Known rows, with every step that occurs:
pogim miba mekam: [ 51 -31 -43  15  24  35 -23  19 -11  11 -18  31  -2 -23   8  11 -37  20
   5  15   8  -1  39  34  39  29  -2  16   4  36 -54  24 -12 -52 -10   4]
gara kuri: [ 42 -23 -17   4  35  35 -29  35 -32  12 -30   6  -4 -14   4  13 -27  11
  -7  -2  -4   6  26   4  38  -9 -14 -15  -2  26  12  21  -3 -42 -19 -10]
zugim gobek: [ 49 -29 -38 -10  41  37 -19  29  -3   9  -6  28 -12 -16  16  11   0  20
  -1   1 -18   8  30  18  49  13 -28 -22  16  33  -5  -2  -5 -37 -16  -6]
kuri kepi mekam zugim: [ 52 -24 -32  11  35  19 -25   5 -24  -8   6   0  -1  -4  49  14   0  28
  -2  10 -19  23  35  21   4  61  11 -30 -17  46 -36  22  -4 -57 -28 -19]
kuri kepi mekam zugim gobek firuv: [ 38 -33 -45  15  35  28 -23  35 -25 -28  14  31  -5  -3  67  24  14  38
  -1  17 -40  24  59  66  21  61   1 -37   9  59 -16   3  16 -47 -24  -7]
nimi doli mekam miba pogim: [ 50 -24  17  12  53  36 -17  34 -42   9 -22  -3 -17 -21   5   8  -9  16
  -8  -3   0  -6   6  41  54 -22  10   4  -3  46   9  23 -48 -66 -18   0]
kibil gobek zugim mekam miba: [ 23 -31 -55  42  34  25 -23  59   2  -3 -19   3 -20 -15  39  13 -27  15
  -3  19   7   7  33  52  67  16  -4 -19  30  57  48  52 -15 -52 -13   9]
bubefop gobek zugim mekam doli nimi: [ 16 -23 -35   7  44  22 -21  48   3 -14 -17  27 -21 -19  -2  20 -77   9
  -3  30  14  11   6   2  30  49   0 -27  44  10   3  65  -9 -49 -22   1]
miba mekam zugim gobek kibil: [ 50 -29 -52  -2  35  37 -26  66  16 -23  17  18  -6  -1   8  13  20  39
  -1   9 -18   8  34  17  47  26 -21  -3  -4  47 -47   5  27 -68  -1  14]
gara kuri kepi mekam zugim: [ 51 -22 -29  10  28  29 -31  15 -51  -5  -8  -3  -4   0  41  17  -9  23
  -4  13 -16  19  37  20   4  36  10 -24 -32  42   1  26   9 -60 -28 -19]
miba mekam: [ 48 -24 -39   6  41  32 -26  25  -4   1 -14  26   2 -23  13   9 -14  15
  -6   0  -3   9  42   5  39   6  -4   9   0  36 -53  19   4 -54  -8   7]
kuri kepi mekam: [ 60 -23 -30   8  39  19 -25 -14 -40   1  -7  13  -2 -23  42  11 -15  22
  -2   8  -6  20  39  33  21  44   7 -25 -16  46 -41  21 -31 -46 -23 -25]
firuv gobek zugim: [ 34 -34 -28   5  39  32 -20  33   4  13  -3  23   3  -9  23  16 -51  15
  -7   3 -12  23  27   5  50  48 -10 -25  15  38  28   5   6 -59 -19   1]
mekam kepi kuri: [ 41 -24  -8   9  36  18 -27   8  51   4 -27  10  -5 -11   0  13 -23  11
  -1 -18  -8  15  19   9  44 -22  16  -1 -21  40  -8   3  12 -38 -25 -23]
gara kuri kepi mekam: [ 53 -22 -30   6  32  28 -30  -2 -67   5 -20  11  -3 -20  37  14 -24  18
  -4  10  -4  16  40  31  18  18   3 -21 -39  39  -5  24 -18 -48 -26 -25]
fudadut kibil gobek zugim: [ 25 -26 -22  22  39  27 -30  37   1  -4   5  26 -12  -8  31  16 -17  17
  -3  31   7   8  27  12  23  21   7 -36  34  41  26  26  -2 -59 -17  -6]
miba mekam kepi: [ 46 -24 -22  10  34  23 -24   3  -1  -5 -16  23   3 -20  -4  11 -12  13
  -5  -8  -8   9  28   6  51  14  11  11  -2  44 -48  22  16 -53 -14  -2]
pogim miba mekam kepi: [ 47 -30 -25  17  18  25 -21  -8  -7   2 -21  27  -1 -22  -8  14 -36  19
   5   4   2   0  23  33  50  36  13  19   4  44 -50  30   2 -50 -16  -5]
bubefop gobek kibil fudadut: [ 40 -22 -20  26  38  11 -30  20 -18  -8  -8  -2 -14 -23 -26   5 -48  38
  -8  23   3   1  40  19  32  39 -20 -28  54  36 -89  28 -28 -30 -26  -9]
firuv gobek kibil: [ 52 -30 -26  -2  38  27 -22  40  -1   3   5   4   2 -10 -10  14 -30  34
  -7   4 -10  19  23  11  59  39 -27 -23  14  40 -13  15 -19 -47 -14  -5]
mekam miba: [ 38 -26 -21  16  37  25 -28  37  -2   6 -36   3  -5 -15  15  12 -25  19
  -5  -8  -8   9  19  28  58  23  -3 -10  21  41 -27  20 -36 -36 -12  -4]
miba mekam zugim gobek kibil fudadut: [ 44 -26 -62  10  30  20 -29  57  -4 -25  15  23 -15  -7  10   8   5  41
  -2  17 -24   8  51  51  34  31 -22 -17   8  46 -65  23  24 -59  -7  14]
pogim miba mekam zugim gobek: [ 46 -35 -59   3  20  45 -18  42   6   2   5  36 -12  -2  21  15  -5  32
   9  22 -17   4  39  35  32  37 -10  10  12  42 -26   6  23 -64 -11  12]
firuv gobek kibil fudadut: [ 45 -26 -35  12  35  10 -25  27 -19   1   5   9  -9 -16  -7  10 -42  35
  -8  10 -17  21  42  46  49  45 -25 -40  25  39 -30  32 -24 -38 -19  -4]
nimi doli: [ 53 -21  -3   0  48  17 -25  19   3   6 -13  -1  -3 -17  -1  11 -24  14
  -3  -3  -1 -15   9  15  41 -16 -27  -5  31  42 -23  26 -28 -42 -22  -9]
bubefop gobek: [ 42 -25 -14   9  44  33 -22   9   1   9 -16   7  -7 -19 -12   9 -36  22
  -8  18   1   5  34 -22  30  24 -14 -12  52  31 -51   5 -14 -37 -28 -10]
nimi doli mekam kepi kuri: [ 43 -16  25   6  41  18 -15  12  16  -5 -11  20 -21 -15 -13  15 -11   9
   1 -15  -7  -6   6  30  43 -52  14  13  -7  50   2  17   3 -52 -29 -25]
bubefop gobek firuv: [ 25 -30 -11  29  43  33 -26  34  -3 -11 -15  19   0 -21  -1  19 -37  26
 -10  18  -9   6  51  12  38  30  -8 -14  76  39 -54   5   0 -29 -24  -2]
fudadut kibil gobek firuv: [ 22 -27 -21  31  38  25 -31  54  -6 -20   6  30 -11 -13  30  24   1  27
  -6  32  -9  10  48  46  29  11   4 -33  70  45   2  26  -5 -36 -13  -5]
kepi mekam miba pogim: [ 41 -31 -41  16  46  39 -30  42 -42  16 -26  -1  -1 -22  23   8 -18  18
  -7 -10  -2  17  25  20  48  23  21 -20 -38  41 -18   5 -31 -52 -13  -8]
miba mekam doli: [ 41 -22 -36  -4  40  30 -28  56  14  -6 -18  35  -1 -24   1  18 -18  10
  -4  13   4  12  18  28  41  25  -3  12  22  44 -45  32  -3 -46 -15   4]
firuv gobek: [ 44 -30 -30  -5  40  31 -18  21   1  19  -2  17  -2 -12   9  14 -32  21
  -8   5 -18  24  32   4  49  29 -20 -22  24  36   9   5 -11 -45 -20  -5]
pogim miba mekam doli: [ 45 -28 -36   4  26  32 -24  47   5   2 -22  38  -2 -24  -2  20 -41  17
   6  26  14   3  13  56  40  47  -1  21  30  42 -44  38 -18 -45 -19   1]
kibil gobek: [ 48 -25 -28   9  44  26 -17  23  -1   8  -4  13 -12 -19   9  12   1  21
  -7  20   1  11  39  16  47  11 -18 -12  52  36  22  18  -9 -38 -22  -7]

Rows:
[ 43 -27 -43   9  31  14 -26  51  -7 -18  13   7 -18  -1   8   9   4  42
  -1   9 -27  10  33  49  33  42 -29 -43  21  40 -39  25   6 -43 -18  -1] -> mekam zugim gobek kibil fudadut
[ 29 -29 -41  27  36  26 -23  39 -10   2 -11   7  -8 -18  35   9 -37   8
  -1  -2   4   9  25  23  40  17  -8 -32 -13  46   1  43   3 -52 -13   2] -> gobek zugim mekam
[ 32 -29 -52  34  40  26 -18  41  -5   2   1   8 -18 -19  34  11 -20  12
  -3  21  11   8  36  29  48  11 -15 -25  24  48  50  46   5 -54 -16   3] -> kibil gobek zugim mekam
[ 23 -26 -46  33  34  27 -29  44  -6  -8  10  18 -23 -11  43  14 -19  13
   0  31  10   7  35  29  25   3   1 -43  16  51  33  56   0 -59 -13  -2] -> fudadut kibil gobek zugim mekam
[ 35 -25 -45  28  32  27 -27  46 -10   2 -29  -6 -16 -18  27  10 -27  16
  -2  -6  -7   6  23  45  57   4  -9 -18   4  53 -17  48 -35 -36 -10  -1] -> zugim mekam miba
[ 18 -23 -52   7  44  14 -15  62  -1 -14  -8  31 -26 -20  19  24 -41   9
  -2  33  14  16  11  37  45  38  -7 -29  41  11  73  78  -7 -53 -17   4] -> kibil gobek zugim mekam doli nimi
[ 40 -23 -33  21  31  19 -25  18  44   1 -21   2 -16 -15  10  11 -23   8
   2 -17  -5  13  26  23  43 -41  12 -10 -40  51   0  32  16 -38 -22 -19] -> zugim mekam kepi kuri
[ 53 -27 -48  -5  26  38 -26  20 -47  -4   1  17 -15   1  50  18   8  28
   0  17 -27  21  41  28  13  29  -6 -29 -29  43  21  10  18 -59 -25 -17] -> gara kuri kepi mekam zugim gobek
[ 43 -29   2  18  46  45 -15  38 -48  12 -23   9 -17 -21  16   7  -3  17
  -9  -3  -4  16  22  31  54  12  21 -10 -23  39   4  11 -35 -61 -14  -2] -> doli mekam miba pogim
[ 30 -34 -57  14  34  40 -25  78  12 -25   7  42  -2  -4  39  22  17  30
  -3  12 -36  13  61  42  40  24  -9  -4  34  48 -31   0  51 -55  -6  23] -> miba mekam zugim gobek firuv
[ 45 -26 -42   5  35  14 -26  37 -20  -7   2  20 -18 -21   1   7 -13  37
  -1   8 -15   6  39  60  48  26 -35 -39  20  38 -41  23 -22 -32 -14  -6] -> zugim gobek kibil fudadut
[ 53 -34 -56   7  17  40 -22  58   5 -14  12  23  -8   0   2  15  -5  45
  10  21  -8   0  32  41  46  47 -19   7   4  47 -46  13  12 -65  -5  12] -> pogim miba mekam zugim gobek kibil
[ 30 -30 -29  27  46  24 -20  49  -4 -11  -5  23  -6 -19  20  21   0  25
  -9  24  -8  10  55  48  54  18 -13 -14  76  41  16  13   2 -31 -18   1] -> kibil gobek firuv
[ 44 -17  29   3  43  14 -11  -4 -37  -8  -5  15 -17 -18 -18  14  -3  11
  -2 -11  -9 -11  -4  29  49  -2  -1   0  28  48 -13  33 -10 -50 -27 -20] -> nimi doli mekam kepi
[ 19 -34 -66  12  38  37 -24  87 -27 -23  15  35  -4  -4  41  24  17  31
  -1   1 -39  17  45  42  32  48  -9 -37  24  52 -21  -5  42 -40 -15  -3] -> kepi mekam zugim gobek firuv
[ 36 -22  -7  12  41  35 -10  51 -33  -6   8  16 -17  -5  17  12  18  22
  -4  -1 -18  16  22   8  21  40   4 -22   9  37 -13  19  18 -59 -21 -10] -> doli mekam zugim
[ 40 -24 -42 -10  28  24 -19  38  -7  -4 -26  52  -9 -24  -4  23 -56  17
   6  25  12   9   8  41  37  55   6  14  23   1 -28  59 -22 -50 -10   5] -> pogim miba mekam doli nimi
[ 48 -28 -32  -6  40  32 -24  44  -4  -7   2  16  -9 -14  -2  11   2  32
  -1   1 -10   6  23  25  61  19 -36 -25  10  39 -22   6 -16 -40  -7  -7] -> zugim gobek kibil
[ 51 -21 -23  -4  41  17 -27  16 -26  -7 -12  22  -3 -23  30  20 -19  19
  -1  21   1  23  14  55  21  64   6 -22   1  53 -34  37 -37 -39 -31 -27] -> kuri kepi mekam doli
[ 48 -23 -29  16  25  29 -35  17 -61   2 -40   4  -7 -16  43  16 -33  21
  -5   8  -7  13  33  53  37  25  13 -14 -30  47  -4  31 -42 -46 -21 -19] -> gara kuri kepi mekam miba
[ 28 -34 -35   8  40  34 -22  52  -5 -10  -7  40  -5 -18  28  20  -1  24
  -3   4 -27   9  48  54  55  14 -22 -24  42  41  -7  -1   6 -27 -12   1] -> zugim gobek firuv
[ 20 -28 -52  -8  38  20 -16  59   1  -5  -5  37 -15 -13  18  26 -72   8
  -3  18  -4  30   7  28  47  57  -6 -38  16  13  59  70  -4 -57 -15   5] -> firuv gobek zugim mekam doli nimi
[ 42 -15 -26 -18  37  16 -28  18 -63 -11 -29  33 -13 -20  22  27 -46  13
  -3  23   0  24  10  39  18  46  11 -26 -19   3  20  59 -29 -47 -24 -25] -> gara kuri kepi mekam doli nimi
[ 55 -29 -47  -4  35  29 -20   8 -20  -9  15  21 -13  -3  54  15  18  32
   1  13 -31  23  42  32  13  55  -4 -34 -12  51 -15   4   6 -57 -26 -15] -> kuri kepi mekam zugim gobek
[ 48 -17 -29 -19  43   8 -22   6 -38 -14 -15  36 -11 -23  27  23 -35  18
  -2  20  -2  27  11  42  18  72  12 -29   3   9 -17  56 -41 -45 -22 -25] -> kuri kepi mekam doli nimi
[ 40 -19   9  12  43  26 -16  41 -37  -4 -21  12 -21 -19   5  13 -13  16
  -2  -3  -6 -12   7  50  56  -8  -5   4  31  51 -16  34 -45 -51 -19  -6] -> nimi doli mekam miba
[ 49 -32 -12  15  45  36 -29  27  -7  18 -35 -11   0 -17  17   7 -20  16
 -10  -4  -1  14  21  17  55  10  11 -13 -16  34   0   9 -39 -52 -15   4] -> mekam miba pogim
[ 61 -30 -24  17  42  30 -29  -9 -38  11 -27  -8  -1 -21  49   8 -20  23
  -7   8  -3  23  35  45  36  37  27 -18 -45  50 -16  15 -57 -60 -20 -12] -> kuri kepi mekam miba pogim
[ 45 -19  12   6  46  24 -11  45 -24  -9  10   5 -18  -4   5  14  10  20
  -2   0 -15  -7   4  16  22   5 -10  -8  27  44 -11  28   3 -63 -26  -7] -> nimi doli mekam zugim
[ 26 -29 -38  31  38  34 -24  31  -3   2 -10   4 -13 -18  15   9 -57  13
  -4  19  10   2  33  -5  33  23 -10 -24  26  45 -23  32   4 -51 -22   1] -> bubefop gobek zugim mekam
[ 48 -19 -21  -3  34  27 -33  29 -49  -2 -24  18  -6 -20  26  23 -29  14
  -2  22   3  19  17  52  19  37   5 -18 -14  45   6  40 -25 -41 -33 -25] -> gara kuri kepi mekam doli
[ 24 -35 -37  12  36  33 -23  69   9 -20   5  26  -5   2  34  24  13  30
  -3   5 -39  13  41  39  39  33 -15 -28  45  44  -1  -2  34 -40 -15   7] -> mekam zugim gobek firuv
[ 34 -25 -71  10  32  16 -27  69 -40 -21  23  17 -19  -6  15  10   7  44
   1   4 -27  14  39  52  27  55 -21 -49   6  48 -52  18  13 -42 -16 -13] -> kepi mekam zugim gobek kibil fudadut
[ 41 -24 -26  20  31  17 -21   4 -13  -1 -14  -3 -11 -19   3  10 -15  10
  -2 -11  -9   9  17  22  52   7  -3 -24  -2  50 -14  50   1 -37 -20 -17] -> zugim mekam kepi
[ 30 -29 -34  33  34  16 -17  16  -3  -6  -3   5 -17 -16  18  14 -18  11
  -3  12   5   7  24  28  60  17   1 -23  26  55  51  52  21 -55 -23  -7] -> kibil gobek zugim mekam kepi
[ 30 -35 -53  18  33  32 -19  38  -4  11   3  16  -8 -11  33  13 -53  13
  -4   4  -8  23  33  19  50  31 -14 -35  -2  50  36  35  10 -60 -16   6] -> firuv gobek zugim mekam
[ 45 -23  -6 -10  44  35  -6  50 -22 -10  20  22 -29  -1  11  15  26  25
   2   5 -28  -8  12  28  32  -2 -25 -12  34  47  11  14  14 -62 -23  -3] -> nimi doli mekam zugim gobek
[ 43 -22 -24  19  37   5 -30  30 -25  -7  -9   0  -8 -22  -6   5 -29  30
  -5   2  -3   7  31  49  40  31 -22 -37  11  35 -64  41 -29 -32 -16 -11] -> gobek kibil fudadut
[ 47 -31 -42  20  20  35 -23  35   5   1  -7  16  -1  -5  17  14 -23  26
   5  17  -5   4  33  20  23  44   5  14   8  38 -48  27  16 -62 -13   9] -> pogim miba mekam zugim
[ 34 -18 -18 -20  47  15 -22  44  -4  -5 -24  31 -10 -19  -5  22 -36  11
  -4   8  -2  17  -5  13  36  42  -8 -21  29  -4  -2  47 -25 -37 -18 -10] -> mekam doli nimi
[ 34 -25 -51  16  37  29 -30  56 -37   3 -25  13  -4 -20  22  12 -21  20
  -3 -13  -8  12  24  31  50  36   6 -18   1  49 -43  20 -28 -37 -13 -16] -> kepi mekam miba
